What can hang from each mark
C: D F
T: S
Y: S
Z: F
W: L
G: S
S: F L Y
F: C
L: S W

Known rows, with every way that one mark hangs from another
G(S(L Y)): [96 -187 -181 54 171 43 -3 -253 5 -257 -175 138 -87 86 -216 -309 -64 33]
Y(S(L(W))): [293 -178 -240 162 321 235 -3 -210 120 -102 -89 -16 -148 35 -324 -356 -62 -32]
S(F L Y): [94 -33 -52 51 255 -39 15 54 -121 -284 -154 86 97 216 -237 -307 55 -127]
T(S(L)): [146 -239 -182 105 275 -39 29 -289 95 -237 -148 111 -260 -8 -271 -309 -24 -74]
L(S(F) W): [268 -54 -190 192 303 204 -37 -164 80 -226 -9 -68 -76 15 -225 -265 61 -145]
W(L(S(F(C)))): [187 151 -209 123 262 -12 -26 -185 -71 -265 -150 251 -281 75 -273 -179 17 -80]
Z(F(C)): [96 90 -113 111 550 -38 47 -363 -130 -68 -57 134 -366 42 -270 -440 194 -310]
T(S(F L(W))): [213 -148 -92 152 384 6 20 -131 136 -207 -91 -34 -81 80 -183 -173 -27 -108]
T(S(F(C) L(W) Y)): [218 47 67 90 331 -3 4 28 -34 -281 -225 -26 -24 123 -180 -81 -85 -83]
C(D F): [202 -219 -35 209 296 5 -1 -656 25 -134 -117 233 -224 287 -405 -380 87 -308]
F(C): [139 26 -159 236 353 73 -11 -342 -108 -93 -184 76 -439 46 -371 -443 160 -208]
G(S(F(C(D)) L(W) Y)): [279 -57 25 184 331 47 12 -188 -10 -239 -196 27 54 226 -230 -16 -141 -56]
S(F Y): [41 2 -33 136 244 -5 -43 -166 -151 -280 -86 59 7 226 -244 -487 176 -208]
T(S(F(C(D)) L(W))): [330 -109 21 229 434 -29 42 -221 77 -210 -175 -2 -116 136 -288 -23 -104 -162]
G(S(F)): [58 -154 -164 183 305 -7 4 -435 30 -199 46 110 -181 121 -178 -451 143 -108]
S(L Y): [119 -105 -153 73 198 45 -10 -76 -85 -240 -259 91 -57 119 -314 -341 2 -90]
L(S W): [286 -121 -278 208 253 279 -63 -277 114 -191 -97 -59 -216 -72 -302 -289 9 -107]
S(F(C) L(W) Y): [237 140 22 135 369 88 -3 156 -119 -172 -264 -62 28 198 -237 -105 -16 -122]

Rows
[155 37 -262 114 216 -10 -39 -228 -4 -289 -90 253 -193 88 -263 -249 26 -80]
W(L(S(F)))
[277 79 -88 210 476 90 37 40 -17 -64 -188 -60 -140 133 -258 -130 36 -154]
S(F(C) L(W))
[227 107 -66 131 180 -44 -47 -239 -143 -392 -223 286 -80 191 -342 -92 -92 -103]
W(L(S(F(C(D)) Y)))
[159 97 -25 40 188 54 -15 -60 -171 -393 -97 101 -69 68 -236 -305 68 -126]
L(S(F(C) Y))
[172 -95 -92 104 280 85 -11 -100 51 -225 -121 -9 92 178 -137 -158 -67 3]
G(S(F L(W) Y))
[318 34 69 221 377 54 3 -4 -107 -212 -279 -32 99 274 -335 -18 -89 -180]
S(F(C(D)) L(W) Y)
[250 -58 -184 138 162 284 -96 -175 24 -286 -160 -58 -59 -17 -281 -271 -44 -75]
L(S(Y) W)
[169 45 -83 138 418 -40 73 -5 -96 -144 -154 88 -183 142 -275 -249 104 -165]
S(F(C) L)
[137 111 26 54 309 -44 35 107 -201 -254 -222 88 -10 204 -245 -233 46 -124]
S(F(C) L Y)
[347 41 18 203 258 167 -47 -153 -62 -342 -148 -34 39 130 -303 -90 -68 -170]
L(S(F(C(D)) Y) W)
[120 -32 -90 40 138 58 -26 -114 -102 -422 -34 102 34 72 -222 -377 77 -124]
L(S(F Y))
[269 136 -30 123 258 200 -55 -8 -79 -304 -140 -69 -19 60 -218 -171 -1 -120]
L(S(F(C) Y) W)
[167 9 -60 156 349 69 20 -281 -88 -194 31 99 -229 114 -290 -524 143 -151]
Y(S(F(C)))
[155 206 -116 52 177 -13 -57 -92 -152 -355 -211 258 -140 126 -254 -165 -31 -52]
W(L(S(F(C) Y)))
[308 13 -81 144 416 154 38 -45 9 -119 -71 -21 -106 108 -263 -260 -20 -70]
Y(S(F(C) L(W)))
[219 -75 -154 145 264 177 -50 -28 -3 -150 -288 -60 -19 118 -303 -221 -56 -78]
S(L(W) Y)
